Every row comes from one small tree of marks. The marks that hang from a mark follow it in brackets, in the order of their numbers. Every link used is in the known rows. Which tree was each row made from?
Known rows
K_521(K_489): [ -7   3  43  -9   8  15 -35 -14 -21  28  15  -5 -20 -19 -10  -1   0  13
   0  13   9 -21   6]
K_954(K_521(K_364)): [-31  33  10  -3  -1   5 -29   1  11  28  37 -40   4   1  -8   9  -1   2
   3  15  30  -6   3]
K_489(K_521(K_364(K_645(K_478)))): [-22   5  -3  23   6  10 -11  30  25  19  23 -71  10  -2 -23  11  -9   7
  21 -18   0   7 -17]
K_597(K_645(K_364(K_521(K_489)) K_478 K_825)): [  8 -28  26  37  -3  29  38 -53  15  -7 -20 -22   4  14  22 -44  10  -2
 -25  15 -17  -5   1]
K_47(K_489(K_521(K_364))): [-19  10  20 -10 -15   6 -11  23  52  23  19 -53   5  18 -26  15 -21   0
   3  -5  11 -10 -19]
K_954(K_521(K_364(K_645(K_597 K_825)) K_489)): [ -9  43  -1   9  24  16  34 -19 -12  15  21 -50   4 -29  20 -49  32 -37
 -10  30 -11  15  -7]
K_954(K_521(K_364 K_489)): [-21  34  12  -7  17   6 -11 -18   5  29  64 -39  -2 -30   4   1  13 -11
  -1  30  22 -12   0]
K_439(K_47(K_489(K_521(K_364(K_645))))): [-10  -4  40  -8  -3  12  -8  50  46  15  12 -45  -5   4 -20  -4 -25 -15
   8 -26 -15  13 -25]
K_645(K_364(K_521)): [ -9   3  46   7   2  14 -34  -7  10  20   3   0   6  26 -19   4 -23   9
 -20 -11  29  -2  23]
K_521(K_364 K_489): [-17  21  34 -26   7   9 -37 -15 -12  25  57 -11 -19 -30   0   1  14  -1
  -4  26  14 -14  -8]
K_954(K_521): [-20  15  20  11   0  10 -28  -1   4  29  -7 -33   2  13 -16   8 -11  12
  10   5  25 -14  16]
K_597(K_645(K_364 K_478 K_825)): [  6 -28  26  25 -38  15  19 -40   8  -3 -50 -20  20  37  18 -26  11  17
 -14   0  -7   6 -10]
K_439(K_47(K_489(K_521(K_364)))): [-20  -5  33 -17 -16   3   0  33  54  20  10 -17  -9  10 -15   1 -18  -3
  11 -15   5   0 -30]
K_439(K_47(K_489)): [ -2 -33  66 -25 -15  16 -21  23  22  27 -31  11 -19  22 -13  -1  -9  18
  -1  -9  -2 -14  -4]
K_597(K_645(K_364)): [ 11  -1  53   7 -38  12 -31 -25 -10   6 -17  -9  12  23 -11  -8  -8  10
 -23   4  12   7   7]
K_521(K_364(K_645) K_489): [ -4  23  41 -15  18  19 -47   6 -20  22  61 -39 -21 -37  -3  -4  10 -12
 -10  14  -4   3  -2]
K_439(K_47(K_489(K_521))): [-12 -23  44  -1 -11  10   0  29  45  20 -32 -10  -6  23 -24  -1 -30  11
  15 -26   1  -8 -18]
K_521(K_364): [-23  21  32 -24 -11   6 -55   4  -1  26  31 -11 -12   2 -12  14  -1  12
  -5  11  21  -9  -4]
K_597(K_645(K_364(K_521) K_478 K_825)): [  0 -28  22  39 -21  28  16 -36  23  -8 -47 -23  11  45  12 -31  -2   9
 -20   1 -10  -1   6]
K_830(K_825): [-24  16  29 -14   3   1 -57   7   0  26 -15   3   4  -3 -21  12 -20  17
  13 -14  19  -4   2]
K_439(K_47): [-20 -12  54 -12 -11  11 -42  12  -6  25 -22  30 -24   4  -8  -3 -10  23
  14  -9   9  -4  -2]

Which tree is each row?
[ 10  -2  47  24  -7  30   9 -53   2  -8  -9 -15  -4   8  21 -44 -11 -14
 -35  18  -9   0  10] | K_597(K_645(K_364(K_521(K_489)) K_825))
[-23  11 -22  33   0   9  43   9  18   8 -23 -52  12   8  -3 -32  13  -8
  16 -11 -15  19 -27] | K_489(K_521(K_364(K_645(K_478 K_597 K_825))))
[  2  13  37  19  36  30  -8   2 -26  22  -7 -17 -21 -19 -26 -32   4 -13
 -12  15  -8  -1  28] | K_364(K_521(K_489) K_645(K_597))
[  1  12  35   8  15   7  15 -33 -10  19   6  21   4  -6 -16 -26  11  -7
 -32  13  22   2  21] | K_645(K_364(K_521(K_489)) K_597)
[ -4   7   0   8  16  17  37 -18 -15  13   5 -29  -8 -24  16 -46  50 -12
  -9  21 -23   7 -21] | K_521(K_364(K_645(K_478 K_597 K_825)) K_489)
[ 13   0  54  20  -4  24 -11 -40  -1   2  13 -11  -4  -2  -5 -20 -10  -7
 -31  17   5  -4  22] | K_597(K_645(K_364(K_521(K_489))))
[  0   5  50  15  39  36 -40  10 -17  21  19 -34 -28 -20 -20 -10 -19  -6
  -8   6  -8 -13  28] | K_364(K_521(K_489) K_645)
[ -1 -12  17  19   2  14   5  14 -20  26 -45 -24  -1  10 -30 -14  25  23
   5  -2  -7   4   6] | K_364(K_645(K_478 K_597))
[ -8 -13  -3  13  -2  20  32  28  58   9  -7 -91  11  28  -3 -10  -9 -10
   5 -17 -27   2 -31] | K_47(K_489(K_521(K_364(K_645(K_478 K_825)))))
[-24   5 -11  27   5  16   9  17  30   7   1 -73   9   9   5 -11  -5  -5
  21 -18 -15  10 -27] | K_489(K_521(K_364(K_645(K_478 K_825))))
[ -4 -14   7  12 -19  -3  48 -34   3  15 -56  13  24  32   6 -29  31  15
 -14  -5   9   8 -11] | K_645(K_364 K_478 K_597 K_825)
[ -2 -24  28  17  21  14  10 -26  15  19  21  -8   4   1  -8  -2   7  13
 -18   1  15 -13  15] | K_645(K_364(K_521(K_489)) K_478)
[  0 -15   9  25  15  12  65 -50  10  11 -26   9   8   7  11 -46  31  -1
 -23  11   0  -2   3] | K_645(K_364(K_521(K_489)) K_478 K_597 K_825)
[ -8 -13   6  10   1  15  10  41  52  19  13 -87  12  17 -28  12  -8   1
   8 -19 -12  -1 -22] | K_47(K_489(K_521(K_364(K_645(K_478)))))
[  7 -26  35  21 -35   8  -4 -28   3   7 -30 -16  18  29 -11  -5  10  25
 -13  -1   6   2   0] | K_597(K_645(K_364 K_478))
[ -5  23  31 -14  16  25 -23  -9 -18  11  40 -41 -18 -31  23 -27   9 -24
 -15  15 -18   3 -14] | K_521(K_364(K_645(K_825)) K_489)
[ -1  10  25  12  12  12  37 -47  -6  11 -18  18   3   4  11 -49   9 -18
 -33  15   7   3   9] | K_645(K_364(K_521(K_489)) K_597 K_825)
[  0   3  48   2  18  16 -18 -26   1  20  31   1  -1  -6  -9  -6 -13  -5
 -27   4  22 -10  22] | K_645(K_364(K_521(K_489)))
[ -3  20  15   3  -3   9  13  35  27  20  -3 -58  13  11 -36 -14  -5 -19
  -4  -6  -7  16 -15] | K_47(K_489(K_521(K_364(K_645(K_597)))))
